Each row was made from one small tree. The marks that hang from a mark follow it in brackets, in alphabetical order. Every link used is in the known rows. Write each row's tree.
Known rows:
dimug{natimu}: [ 0.08  0.10  0.02  0.20 -0.14  0.10 -0.51  0.10  0.06  0.27 -0.37 -0.10
 -0.09 -0.19  0.14  0.10 -0.26 -0.17 -0.01 -0.38 -0.14  0.19 -0.32 -0.04
 -0.04]
sasaz{natimu{buko mivi{tamazok} nugi}}: [ 0.09  0.10 -0.21  0.25 -0.08  0.01 -0.01  0.54 -0.31  0.48 -0.34 -0.01
 -0.25 -0.08  0.28 -0.08 -0.04 -0.22 -0.37 -0.11 -0.45  0.36 -0.17 -0.31
 -0.10]
dinem{tamazok{mivi nugi sasaz}}: [ 0.16  0.15 -0.09  0.28  0.07 -0.04 -0.46  0.25  0.25  0.17 -0.32 -0.15
 -0.07 -0.52 -0.07  0.34 -0.25 -0.16  0.14 -0.38  0.33  0.26 -0.02 -0.06
  0.23]
dinem{natimu{buko mivi nugi sasaz} tamazok}: [ 0.13 -0.01 -0.22  0.42 -0.19 -0.22 -0.16  0.70 -0.07  0.21 -0.45 -0.01
 -0.11 -0.39  0.32 -0.08  0.02 -0.27 -0.27 -0.17 -0.39  0.28 -0.21 -0.46
  0.01]
sasaz{natimu{buko{kimep} mivi{tamazok} nugi}}: [ 0.04  0.11 -0.08  0.21 -0.21 -0.02 -0.16  0.61 -0.23  0.49 -0.49 -0.07
 -0.23 -0.14  0.14  0.02 -0.07 -0.31 -0.40 -0.05 -0.44  0.21 -0.31 -0.34
  0.11]
tamazok{nugi{natimu}}: [-0.05  0.18 -0.11  0.08 -0.14  0.15 -0.22  0.20  0.22  0.18 -0.44 -0.28
 -0.12 -0.10  0.12 -0.10 -0.22 -0.10  0.06 -0.42 -0.15  0.37 -0.10 -0.13
  0.05]
mivi{tamazok}: [ 0.24 -0.06 -0.02  0.08 -0.05  0.03 -0.28  0.07 -0.04  0.32 -0.44 -0.19
 -0.18  0.02  0.12  0.05 -0.28 -0.18 -0.15 -0.28  0.07  0.30 -0.21 -0.01
  0.01]
natimu{buko{kimep tamazok} mivi nugi sasaz}: [-0.02 -0.09 -0.16  0.18 -0.49 -0.28 -0.28  0.78 -0.41  0.40 -0.49  0.05
 -0.20 -0.44  0.13  0.10 -0.38 -0.35 -0.34 -0.20 -0.33  0.12 -0.24 -0.49
  0.11]
kimep{buko{tamazok{mivi nugi sasaz}}}: [-0.03  0.11 -0.12  0.01  0.03  0.04 -0.36  0.44  0.12  0.45 -0.42 -0.03
 -0.11 -0.52  0.05  0.19 -0.66 -0.01  0.13 -0.47  0.15  0.38  0.10 -0.06
  0.08]
sasaz{natimu{buko}}: [ 0.00 -0.01 -0.14  0.17 -0.23  0.06 -0.04  0.29 -0.07  0.44 -0.45  0.04
 -0.14 -0.07  0.32 -0.18 -0.26 -0.11 -0.16 -0.26 -0.37  0.24 -0.29 -0.16
  0.02]
dinem{tamazok}: [ 0.27 -0.08 -0.05  0.23 -0.19 -0.12 -0.24  0.15  0.18  0.19 -0.41 -0.10
 -0.07 -0.04 -0.01  0.05 -0.31 -0.18 -0.04 -0.33  0.26  0.29 -0.30 -0.09
  0.12]
natimu{mivi nugi}: [-0.08 -0.06 -0.18  0.21 -0.11 -0.10 -0.19  0.35 -0.30  0.18 -0.25 -0.08
 -0.18 -0.23  0.17  0.08 -0.12 -0.31 -0.16 -0.33 -0.15  0.29 -0.22 -0.33
 -0.13]
dimug{natimu{buko nugi sasaz}}: [ 0.00  0.08 -0.19  0.31 -0.33  0.02 -0.30  0.43 -0.25  0.35 -0.38  0.04
 -0.22 -0.41  0.44 -0.02 -0.02 -0.21 -0.25 -0.24 -0.42  0.12 -0.15 -0.25
 -0.04]
buko{kimep tamazok{mivi{natimu} nugi sasaz}}: [-0.10  0.42 -0.03  0.19 -0.15  0.07 -0.58  0.41  0.16  0.39 -0.25 -0.22
 -0.11 -0.56 -0.12  0.31 -0.52 -0.13  0.06 -0.26  0.05  0.16 -0.09 -0.07
  0.40]
nugi{natimu}: [ 0.04  0.08 -0.04  0.10 -0.19  0.10 -0.22  0.18  0.10  0.15 -0.37 -0.21
 -0.07  0.02  0.12 -0.01 -0.20 -0.14  0.00 -0.33 -0.22  0.31 -0.28 -0.12
 -0.02]
nugi{natimu{buko}}: [ 0.07  0.02 -0.11  0.05 -0.18  0.09 -0.17  0.31  0.07  0.31 -0.49 -0.11
 -0.07 -0.04  0.30 -0.09 -0.32 -0.09 -0.05 -0.31 -0.33  0.29 -0.28 -0.21
 -0.05]
dinem{natimu tamazok}: [ 0.28  0.03 -0.02  0.28 -0.12  0.02 -0.29  0.20  0.36  0.13 -0.51 -0.14
 -0.05 -0.05  0.08 -0.08 -0.21 -0.16  0.01 -0.30  0.05  0.34 -0.32 -0.16
  0.11]
dimug{natimu{sasaz}}: [ 0.00  0.04  0.01  0.27 -0.27 -0.02 -0.52  0.20 -0.07  0.26 -0.36 -0.08
 -0.13 -0.35  0.19  0.12 -0.11 -0.23 -0.13 -0.29 -0.35  0.09 -0.28 -0.03
  0.02]
dimug{natimu{buko{kimep tamazok} mivi nugi sasaz}}: [ 0.02  0.11 -0.07  0.28 -0.50 -0.14 -0.54  0.79 -0.31  0.45 -0.46  0.05
 -0.18 -0.52  0.11  0.19 -0.32 -0.33 -0.31 -0.20 -0.47  0.06 -0.27 -0.44
  0.09]
kimep{buko{natimu}}: [-0.14  0.05 -0.06  0.08 -0.15 -0.01 -0.14  0.25  0.14  0.35 -0.40 -0.07
 -0.11 -0.08  0.03 -0.19 -0.38 -0.03 -0.08 -0.38 -0.22  0.24 -0.40  0.05
  0.00]
tamazok{nugi sasaz{natimu}}: [-0.16  0.25 -0.09  0.23 -0.16  0.06 -0.16  0.21  0.14  0.29 -0.42 -0.09
 -0.21 -0.32  0.22 -0.04 -0.09 -0.17  0.02 -0.33 -0.20  0.31 -0.05 -0.02
  0.16]
sasaz{natimu{buko mivi nugi}}: [-0.11  0.06 -0.25  0.28 -0.20 -0.04  0.03  0.55 -0.31  0.40 -0.31  0.06
 -0.20 -0.20  0.34 -0.12 -0.05 -0.24 -0.27 -0.21 -0.51  0.30 -0.23 -0.38
 -0.11]

Write each row's tree:
[ 0.13  0.12 -0.24  0.17 -0.13  0.05 -0.21  0.51 -0.28  0.36 -0.29  0.10
 -0.19 -0.45  0.25  0.23 -0.40 -0.15 -0.03 -0.29  0.01  0.28  0.05 -0.32
 -0.01] | natimu{buko{tamazok{mivi sasaz}} nugi}
[ 0.08  0.08 -0.03  0.10 -0.40  0.03 -0.46  0.67 -0.11  0.34 -0.44 -0.09
 -0.01 -0.36 -0.06  0.25 -0.45 -0.16 -0.14 -0.18 -0.41  0.06 -0.27 -0.29
  0.19] | nugi{natimu{buko{kimep tamazok{mivi}} sasaz}}
[-0.08  0.24 -0.05  0.01 -0.09 -0.07 -0.27  0.64  0.25  0.43 -0.53 -0.10
 -0.06 -0.35  0.10  0.05 -0.59 -0.06  0.07 -0.42 -0.24  0.52 -0.01 -0.18
  0.00] | kimep{buko{tamazok{nugi{natimu{mivi}} sasaz}}}
[ 0.17  0.21 -0.03  0.29  0.00  0.05 -0.47  0.34 -0.19  0.32 -0.26 -0.14
 -0.21 -0.20  0.12  0.18 -0.05 -0.28 -0.22 -0.23 -0.22  0.29 -0.18 -0.19
 -0.13] | dimug{natimu{mivi{tamazok} nugi}}
[ 0.02  0.19 -0.04  0.42 -0.32 -0.21 -0.17  0.71  0.04  0.34 -0.50  0.05
 -0.13 -0.39  0.10  0.15 -0.04 -0.35 -0.24 -0.05 -0.27  0.18 -0.33 -0.38
  0.28] | dinem{tamazok{sasaz{natimu{buko{kimep} mivi nugi}}}}
[-0.12  0.25 -0.10  0.31 -0.47 -0.02 -0.36  0.57 -0.31  0.16 -0.17 -0.08
 -0.20 -0.38 -0.31  0.19 -0.15 -0.25 -0.20 -0.19 -0.24  0.00 -0.27 -0.22
  0.25] | buko{kimep natimu{nugi sasaz} tamazok{mivi}}
[ 0.10  0.28 -0.01  0.28 -0.04 -0.14 -0.36  0.44  0.38  0.15 -0.41 -0.22
 -0.02 -0.35 -0.03  0.21 -0.18 -0.22  0.08 -0.32 -0.07  0.41 -0.12 -0.18
  0.15] | dinem{tamazok{nugi{natimu{mivi}} sasaz}}
[-0.01  0.21 -0.15  0.23 -0.11 -0.02 -0.29  0.23  0.01  0.42 -0.27 -0.31
 -0.25 -0.23  0.19 -0.08 -0.14 -0.12 -0.25 -0.18 -0.18  0.27 -0.03  0.07
  0.22] | mivi{natimu{sasaz} tamazok{nugi}}
[ 0.04  0.15 -0.12  0.29 -0.07  0.02 -0.07  0.41 -0.29  0.33 -0.23 -0.11
 -0.24  0.00  0.11  0.00  0.08 -0.27 -0.32 -0.13 -0.35  0.38 -0.17 -0.21
 -0.08] | sasaz{natimu{mivi{tamazok} nugi}}
[ 0.04  0.03 -0.04  0.15 -0.09 -0.09 -0.52  0.61  0.06  0.42 -0.74 -0.24
 -0.15 -0.54  0.22 -0.02 -0.20 -0.29 -0.29 -0.21 -0.51  0.13 -0.22 -0.27
  0.20] | dinem{natimu{buko{kimep} mivi{tamazok{nugi}} sasaz}}
[ 0.13  0.24 -0.19  0.43 -0.09  0.04 -0.07  0.54 -0.01  0.29 -0.25  0.09
 -0.14 -0.36  0.15  0.16  0.03 -0.16 -0.09 -0.11 -0.09  0.27 -0.08 -0.25
  0.14] | dinem{tamazok{mivi sasaz{natimu{buko nugi}}}}
[ 0.15  0.10 -0.13  0.40 -0.07 -0.08 -0.22  0.46  0.11  0.08 -0.37 -0.12
 -0.09 -0.18  0.11 -0.03 -0.02 -0.27 -0.10 -0.27 -0.10  0.39 -0.27 -0.39
 -0.02] | dinem{natimu{mivi nugi} tamazok}
[ 0.03  0.24 -0.08  0.49 -0.17 -0.18 -0.07  0.51 -0.01  0.18 -0.26  0.02
 -0.14 -0.26  0.06  0.13  0.11 -0.32 -0.15 -0.13 -0.17  0.37 -0.20 -0.26
  0.10] | dinem{tamazok{sasaz{natimu{mivi nugi}}}}
[-0.06  0.19 -0.22  0.31 -0.51 -0.07 -0.04  0.44 -0.31  0.20 -0.21  0.00
 -0.30 -0.13 -0.02 -0.11 -0.14 -0.20 -0.22 -0.25 -0.27  0.23 -0.15 -0.19
  0.06] | buko{natimu{nugi sasaz} tamazok}
[ 0.08  0.05 -0.22  0.18 -0.20 -0.18 -0.15  0.62 -0.31  0.41 -0.39  0.12
 -0.21 -0.42  0.33  0.13 -0.45 -0.27 -0.15 -0.29 -0.16  0.36 -0.04 -0.42
 -0.09] | natimu{buko{tamazok{sasaz}} mivi nugi}
[ 0.00  0.02 -0.19 -0.03 -0.01  0.09 -0.33  0.43  0.08  0.48 -0.40 -0.06
 -0.10 -0.32 -0.03  0.06 -0.70  0.04  0.08 -0.53  0.18  0.38  0.03 -0.11
  0.01] | kimep{buko{tamazok{mivi nugi}}}
[ 0.15 -0.04 -0.02  0.40 -0.14 -0.24 -0.39  0.46  0.12  0.11 -0.42 -0.12
  0.00 -0.33  0.06  0.05 -0.08 -0.29 -0.16 -0.23 -0.30  0.25 -0.36 -0.24
  0.07] | dinem{natimu{mivi sasaz} tamazok}
[-0.16  0.34 -0.16  0.34  0.01  0.10 -0.26  0.29 -0.13  0.19  0.05 -0.14
 -0.16 -0.45  0.22  0.22 -0.01 -0.18 -0.04 -0.16 -0.13  0.22 -0.11 -0.11
  0.09] | tamazok{mivi{natimu{nugi}} sasaz}
[-0.03  0.17 -0.13  0.35 -0.17 -0.18 -0.18  0.46 -0.39  0.22 -0.18 -0.15
 -0.27 -0.22 -0.01  0.04  0.13 -0.32 -0.39 -0.13 -0.47  0.21 -0.23 -0.14
 -0.02] | buko{natimu{mivi{tamazok} nugi sasaz}}
[-0.02  0.18 -0.10  0.15 -0.25 -0.06 -0.37  0.43  0.05  0.58 -0.51 -0.28
 -0.23 -0.36  0.23 -0.09 -0.27 -0.16 -0.33 -0.10 -0.28  0.09 -0.17 -0.06
  0.40] | mivi{natimu{buko{kimep} sasaz} tamazok{nugi}}
